Known rows, with every way that one mark hangs from another:
sasi[mavu[vitagob[fomu[dukor]]]]: [-0.67, -0.18, -1.04,  0.46,  0.20,  0.46, -0.83, -1.20, -0.63, -0.25,
  0.30, -0.59,  0.28,  0.60, -1.28, -1.38, -1.83, -0.09,  1.84, -0.19]
berufo[sasi[mavu] vitagob[fomu]]: [ 0.25,  1.84, -1.15, -0.56, -0.12, -0.47, -0.52, -0.61, -0.39, -0.78,
 -1.60,  0.39, -0.22, -0.21, -0.32, -0.81, -0.19,  0.02, -1.20,  1.26]
dukor[bevu letenaz]: [-5.57,  1.59, -0.04,  0.40, -0.77,  1.97,  0.92, -0.11, -0.61, -0.41,
  2.38,  1.10, -0.37, -0.61, -0.22, -1.13,  0.64, -0.20,  0.32, -0.56]
vitagob[fomu[foru sasi]]: [ 0.77,  1.86, -1.55, -0.36,  0.31, -0.28, -1.21, -1.14, -0.52,  1.99,
  0.50,  1.34, -0.71,  0.84,  0.30, -0.76, -0.04,  0.77,  0.73, -0.79]
vitagob[fomu[dukor[bevu] sasi[mavu]]]: [-1.20,  2.37, -0.90, -0.13, -0.52,  0.92, -0.75, -1.32,  0.19,  1.10,
  0.22, -1.16,  0.27,  0.16, -0.55, -1.94, -1.21, -0.86,  1.62,  0.43]
berufo[sasi[mavu]]: [-0.59,  0.57, -0.62, -0.55, -1.05,  0.83,  0.32,  0.06, -0.34, -1.46,
 -0.52,  0.87,  0.02, -0.30, -0.26, -0.39, -0.26, -0.18,  0.20,  0.43]
vitagob[fomu[bidus dukor sasi]]: [ 0.80,  0.80, -1.66, -0.28, -0.66, -0.72, -0.23, -1.51,  0.58,  2.40,
  0.98, -1.25, -0.23,  1.22, -0.77, -1.06, -0.69, -0.02,  0.87,  0.49]
foru[fomu[dukor sasi]]: [-1.12,  1.75,  0.21, -0.70, -0.99,  0.67, -0.17, -0.41, -0.51,  0.40,
  0.88, -0.84,  0.11,  1.39, -0.06, -0.33, -1.05, -0.16,  0.47, -0.09]
foru[fomu[dukor]]: [-3.21,  1.67,  0.35, -0.79,  0.06,  0.80, -0.04, -0.66, -1.01,  0.09,
  1.40, -0.55,  0.30,  1.06, -0.29, -0.08, -1.40,  0.37,  0.38, -0.16]
vitagob[fomu[bidus dukor foru]]: [-0.06,  0.17, -1.81, -0.29,  1.09, -1.16, -0.68, -2.06, -0.54,  2.37,
  1.32, -0.29, -0.25,  1.17, -0.62, -1.08, -1.04,  1.35,  1.10,  0.69]
mavu[vitagob[fomu[bidus]]]: [-0.74, -1.09, -1.74, -0.18,  0.15, -0.62,  0.28, -1.28, -0.48,  0.80,
  1.25,  0.79, -0.36,  0.78, -1.25, -0.82,  0.05,  0.54,  0.39, -0.95]
berufo[sasi vitagob[fomu[bidus]]]: [ 0.07,  0.66, -1.81, -1.06, -0.10, -1.61,  0.25, -0.93,  0.05,  0.44,
 -0.67,  0.27, -0.50,  0.11, -0.56, -0.42,  0.60,  0.44, -2.28,  1.18]
berufo[sasi vitagob]: [-1.60,  0.22, -0.89, -1.14, -0.74, -0.66,  0.10,  0.25, -0.18, -1.31,
 -0.52,  0.58, -0.18, -0.34, -0.52,  0.42,  0.14,  0.14, -2.12,  1.28]
foru[fomu]: [-3.07,  2.03,  0.58, -0.91, -0.06,  0.86,  0.57, -0.27, -1.24, -0.15,
  1.32,  1.29, -0.33,  0.81,  0.24,  0.08, -0.09,  0.71,  0.01, -0.63]
letenaz[dukor[bevu]]: [-5.16,  0.61, -0.32, -1.44, -0.87,  1.35,  0.89, -0.29, -0.58, -0.95,
  1.93, -0.23,  0.38, -0.71, -0.85, -0.45, -2.36, -0.03,  0.86, -0.27]
fomu[bidus dukor[letenaz]]: [-1.80, -0.45, -0.59,  0.88, -1.06,  0.20,  0.94, -0.81,  0.03,  0.49,
  2.44, -1.03, -0.20,  0.69, -0.84, -0.75, -0.48,  0.28,  1.02,  1.12]
sasi[mavu[vitagob[fomu[bidus]]]]: [ 0.48, -0.81, -1.02,  0.36, -0.25, -0.14,  0.37, -1.09, -0.63, -0.24,
  0.37,  0.79, -0.36,  0.55, -0.90, -1.51, -0.15,  0.48,  1.59,  0.03]
foru[fomu[bidus dukor]]: [-1.92,  0.50,  0.15, -0.79, -0.32, -0.06,  0.92, -1.00, -0.76,  0.47,
  1.61, -0.77,  0.05,  1.24, -0.40, -0.39, -0.65,  0.81,  0.49,  0.80]
vitagob[fomu[bidus sasi]]: [ 0.92,  1.16, -1.39, -0.35, -0.75, -0.68,  0.40, -1.08,  0.41,  2.13,
  0.86,  0.54, -0.73,  0.91, -0.20, -0.87,  0.71,  0.29,  0.49, -0.17]
vitagob[fomu]: [-2.43,  2.29, -1.04, -0.52,  0.73,  0.31, -0.42, -1.05, -0.50,  1.46,
  1.05,  1.09, -0.33,  0.49, -0.40, -0.37, -0.41,  0.40,  0.20, -1.07]
foru[fomu[bidus sasi]]: [ 0.25,  0.94,  0.21, -0.82, -1.50, -0.01,  1.38, -0.29, -0.51,  0.45,
  0.99,  0.82, -0.61,  1.23,  0.32, -0.43,  0.98,  0.54,  0.24,  0.19]
fomu[dukor]: [-3.10,  0.22, -0.46, -0.45, -0.27,  0.39, -0.29, -0.54, -0.16,  0.19,
  1.58, -0.80,  0.37,  0.46, -0.92,  0.08, -1.70,  0.12,  0.89,  0.63]
berufo[sasi vitagob[fomu]]: [-1.08,  1.75, -1.68, -1.08,  0.27, -0.81, -0.59, -0.74, -0.18,  0.08,
 -0.82,  0.49, -0.24, -0.09, -0.57, -0.09, -0.04,  0.06, -2.37,  0.35]

Rows:
[ 1.89, -1.60, -1.19, -0.26, -1.17, -1.14, -0.18, -0.92,  0.13,  1.30,
  1.19, -0.62, -0.30,  1.14, -0.29, -0.70, -0.59,  0.86,  1.60,  1.93]	fomu[bidus dukor foru sasi]
[-0.21,  0.77, -1.70,  0.86,  0.66, -0.51, -0.51, -2.10, -0.60,  2.22,
  1.87, -0.36, -0.54,  1.17, -0.41, -1.55, -0.64,  1.12,  1.06,  0.11]	vitagob[fomu[bidus dukor[letenaz] foru]]
[ 0.13,  2.16,  0.93, -0.37, -1.40,  1.11,  0.55, -0.01, -0.93, -0.66,
  0.07,  0.95, -0.46,  0.85,  0.59, -0.79,  0.13,  0.10,  1.13,  0.15]	foru[fomu[sasi[mavu]]]
[-2.05, -0.36, -1.75, -0.03,  0.63,  0.00, -1.07, -1.30, -0.46,  0.77,
  1.06, -0.68,  0.28,  0.88, -1.57, -0.72, -1.81, -0.11,  0.68, -1.26]	mavu[vitagob[fomu[dukor]]]
[ 1.84, -0.10, -0.48,  0.20, -1.05,  0.12, -1.05, -0.54, -0.38,  0.00,
  0.19, -0.42,  0.06,  0.82,  0.02, -1.08, -1.58,  0.37,  2.60,  1.75]	fomu[dukor foru sasi[mavu]]
[ 1.96,  0.36, -1.96, -0.20,  0.05, -1.22, -0.84, -1.77,  0.06,  2.65,
  0.84, -0.63, -0.41,  1.41, -0.38, -1.24, -0.66,  0.78,  1.19,  0.70]	vitagob[fomu[bidus dukor foru sasi]]
[ 0.80,  0.57, -1.30, -0.36, -0.62, -1.75, -0.25, -1.13,  0.51,  1.46,
  0.20, -1.34, -0.26,  0.85, -0.76, -0.77, -0.47,  0.26, -0.40,  2.12]	berufo[vitagob[fomu[bidus dukor sasi]]]
[-0.06,  1.17,  0.11,  0.47, -1.68,  0.47,  0.95, -0.69, -0.30,  0.69,
  1.68, -1.04, -0.48,  1.54, -0.02, -1.15,  0.01, -0.01,  0.61,  0.36]	foru[fomu[bidus dukor[letenaz] sasi]]
[ 0.19,  0.50,  0.02, -0.68, -1.43, -0.12,  0.77, -0.71, -0.20,  0.74,
  1.16, -1.00, -0.12,  1.52, -0.13, -0.59, -0.35,  0.25,  0.70,  0.83]	foru[fomu[bidus dukor sasi]]
[ 1.36,  0.63,  0.43, -0.19, -1.67,  0.18,  0.88, -0.69, -0.36,  0.01,
  0.49, -1.05, -0.12,  1.33,  0.04, -1.27, -0.53,  0.11,  1.66,  1.60]	foru[fomu[bidus dukor sasi[mavu]]]
[-0.90, -0.53, -1.81, -0.11,  1.11, -0.32, -1.16, -1.28, -1.19,  0.73,
  0.98,  1.58, -0.38,  0.78, -0.86, -0.76, -0.59,  1.01,  0.58, -1.61]	mavu[vitagob[fomu[foru]]]
[-0.48,  0.15, -0.89,  0.39,  0.07,  0.53, -0.37, -0.84, -0.81, -0.44,
  0.21,  0.94, -0.16,  0.34, -0.86, -1.27, -0.75,  0.12,  1.58, -0.57]	sasi[mavu[vitagob[fomu]]]
[-0.10,  0.01, -1.64, -0.11, -0.46, -0.03, -0.63, -0.73, -0.19,  0.80,
  0.57,  0.73, -0.36,  0.77, -0.97, -0.79, -0.34, -0.24,  0.37, -1.81]	mavu[vitagob[fomu[sasi]]]
[ 0.52,  2.07, -1.68,  0.98, -0.01,  0.25, -1.57, -1.53, -0.39,  2.19,
  1.15, -0.44, -0.51,  1.29, -0.08, -1.46, -1.12,  0.19,  1.14, -0.68]	vitagob[fomu[dukor[letenaz] foru sasi]]
[ 1.10, -0.87, -0.32,  0.29, -1.95,  0.65,  0.19,  0.26, -0.21, -1.29,
  0.06,  0.82, -0.19,  0.33, -0.53, -0.89, -0.21, -0.40,  1.75,  0.16]	fomu[sasi[mavu[vitagob]]]
[ 1.47,  1.00,  0.62, -0.33, -1.77,  0.25,  1.46, -0.30, -0.68, -0.28,
  0.35,  0.76, -0.61,  1.05,  0.48, -1.08,  0.85,  0.49,  1.33,  1.00]	foru[fomu[bidus sasi[mavu]]]
[ 2.11,  1.30, -0.99,  0.02, -1.04, -0.30,  0.55, -1.03,  0.14,  1.38,
  0.19,  0.52, -0.74,  0.71, -0.07, -1.47,  0.50,  0.27,  1.51,  0.68]	vitagob[fomu[bidus sasi[mavu]]]
[ 0.92,  0.90, -1.09, -0.50, -0.76, -1.70,  0.29, -0.77,  0.26,  1.19,
  0.15,  0.34, -0.78,  0.49, -0.30, -0.62,  0.76,  0.55, -0.71,  1.63]	berufo[vitagob[fomu[bidus sasi]]]
[ 2.08,  0.72, -1.73, -0.25, -0.13, -1.13, -0.26, -1.36, -0.29,  2.34,
  0.74,  1.14, -0.90,  1.09,  0.17, -1.08,  0.62,  1.19,  0.81,  0.08]	vitagob[fomu[bidus foru sasi]]
[ 2.51, -2.18, -0.44,  0.29, -2.40, -0.28,  1.15, -0.10,  0.13, -0.85,
  0.32,  0.50, -0.54,  0.57, -0.58, -1.16,  0.64, -0.03,  1.89,  1.18]	fomu[bidus sasi[mavu[vitagob]]]
[ 0.93, -0.37, -1.96, -0.04,  0.17, -0.39, -1.22, -1.01, -0.74,  1.04,
  0.51,  1.30, -0.43,  1.01, -0.57, -0.93, -0.31,  0.46,  0.76, -1.61]	mavu[vitagob[fomu[foru sasi]]]
[ 0.25,  0.03, -1.70, -0.20, -0.18,  0.52, -0.37, -0.70, -0.49, -0.99,
 -0.80,  0.70,  0.03,  0.10, -0.88, -1.13, -0.53, -0.40, -0.04, -0.92]	berufo[sasi[mavu[vitagob[fomu]]]]
[ 2.02, -1.04, -0.94, -0.35, -1.31, -0.99,  0.43, -0.45, -0.17,  0.97,
  1.07,  1.42, -0.85,  0.91,  0.23, -0.45,  0.98,  1.25,  1.12,  1.21]	fomu[bidus foru sasi]
[ 0.12, -0.22, -1.84, -0.14, -0.15,  0.47, -0.87, -1.01, -0.27, -0.76,
 -0.74, -0.77,  0.44,  0.35, -1.26, -1.26, -1.56, -0.63,  0.35, -0.47]	berufo[sasi[mavu[vitagob[fomu[dukor]]]]]
[-0.16, -1.10, -1.04, -0.28, -1.05,  0.75,  0.17,  0.04, -0.49, -2.07,
 -0.52,  0.79,  0.12, -0.13, -0.82, -0.61, -0.41, -0.40,  0.16, -0.22]	berufo[sasi[mavu[vitagob]]]
[-0.18, -0.23, -1.88,  0.04, -0.38, -0.08, -1.14, -1.07,  0.08,  1.01,
  0.73, -0.97,  0.12,  1.13, -1.35, -0.88, -1.52, -0.52,  0.77, -1.24]	mavu[vitagob[fomu[dukor sasi]]]
[-1.20,  0.72, -1.52, -0.36,  0.38, -0.63, -0.05, -1.78,  0.09,  2.02,
  1.40, -0.93,  0.00,  0.96, -0.96, -0.80, -0.97,  0.46,  0.64,  0.45]	vitagob[fomu[bidus dukor]]
[ 3.79, -2.69, -0.94,  0.33, -1.65, -0.82,  0.45, -0.47, -0.54, -0.50,
  0.19,  1.25, -0.75,  0.83, -0.16, -1.44,  0.55,  0.98,  2.28,  1.45]	fomu[bidus foru sasi[mavu[vitagob]]]
[-0.85, -1.40, -1.94,  0.03,  0.28, -0.73, -0.26, -1.69, -0.20,  1.06,
  1.34, -0.84,  0.13,  1.03, -1.63, -1.01, -1.14,  0.25,  0.70, -0.42]	mavu[vitagob[fomu[bidus dukor]]]
[ 0.24, -1.53, -2.00, -0.11,  0.68, -1.05, -0.26, -1.50, -0.98,  1.05,
  1.15,  1.42, -0.51,  0.96, -0.82, -1.01,  0.06,  1.34,  0.65, -0.75]	mavu[vitagob[fomu[bidus foru]]]
[-3.99,  1.19,  0.32,  0.04, -0.61,  1.10,  1.40, -1.05, -0.90,  0.20,
  2.40, -0.87, -0.10,  0.59, -0.35, -1.57,  0.01,  0.25,  0.38,  0.47]	foru[fomu[bidus dukor[bevu letenaz]]]
[ 1.09, -0.98, -1.89, -0.07, -0.79, -0.73,  0.25, -1.03,  0.05,  1.17,
  0.79,  0.51, -0.57,  1.00, -1.00, -1.04,  0.33,  0.07,  0.49, -0.96]	mavu[vitagob[fomu[bidus sasi]]]
[ 0.90,  2.06, -0.53, -0.10, -0.72, -0.64, -0.59, -0.48, -0.15,  0.11,
 -0.70,  0.39, -0.58,  0.26, -0.13, -0.90, -0.04,  0.06,  0.11,  1.50]	berufo[vitagob[fomu[sasi[mavu]]]]
[ 0.11,  1.84,  0.68, -0.18, -1.31,  0.99, -0.12, -0.44, -0.63, -0.34,
  0.15, -0.92,  0.16,  1.15,  0.12, -0.93, -1.23, -0.25,  1.51,  0.69]	foru[fomu[dukor sasi[mavu]]]
[ 3.32,  0.77, -1.34,  0.15, -0.43, -0.80, -0.20, -1.43, -0.45,  1.56,
  0.05,  1.18, -0.94,  0.96,  0.37, -1.65,  0.50,  1.06,  1.82,  0.91]	vitagob[fomu[bidus foru sasi[mavu]]]
[ 0.36, -0.17, -1.15,  0.42,  0.57,  0.16, -0.85, -1.16, -1.34, -0.28,
  0.09,  1.52, -0.34,  0.53, -0.59, -1.43, -0.75,  0.79,  1.84, -0.49]	sasi[mavu[vitagob[fomu[foru]]]]
[ 0.48, -0.16, -1.00, -0.26, -0.70, -0.26, -1.13, -0.57, -0.20,  0.88,
  0.96, -0.39, -0.05,  0.98, -0.22, -0.36, -1.31,  0.42,  1.48,  0.85]	fomu[dukor foru sasi]
[-1.75,  1.27,  0.04,  1.11, -2.04,  1.95,  0.11, -0.36,  0.14, -0.57,
  1.11, -1.35,  0.11, -0.16, -0.34, -2.12, -0.73, -1.18,  2.08,  1.05]	fomu[dukor[bevu letenaz] sasi[mavu]]
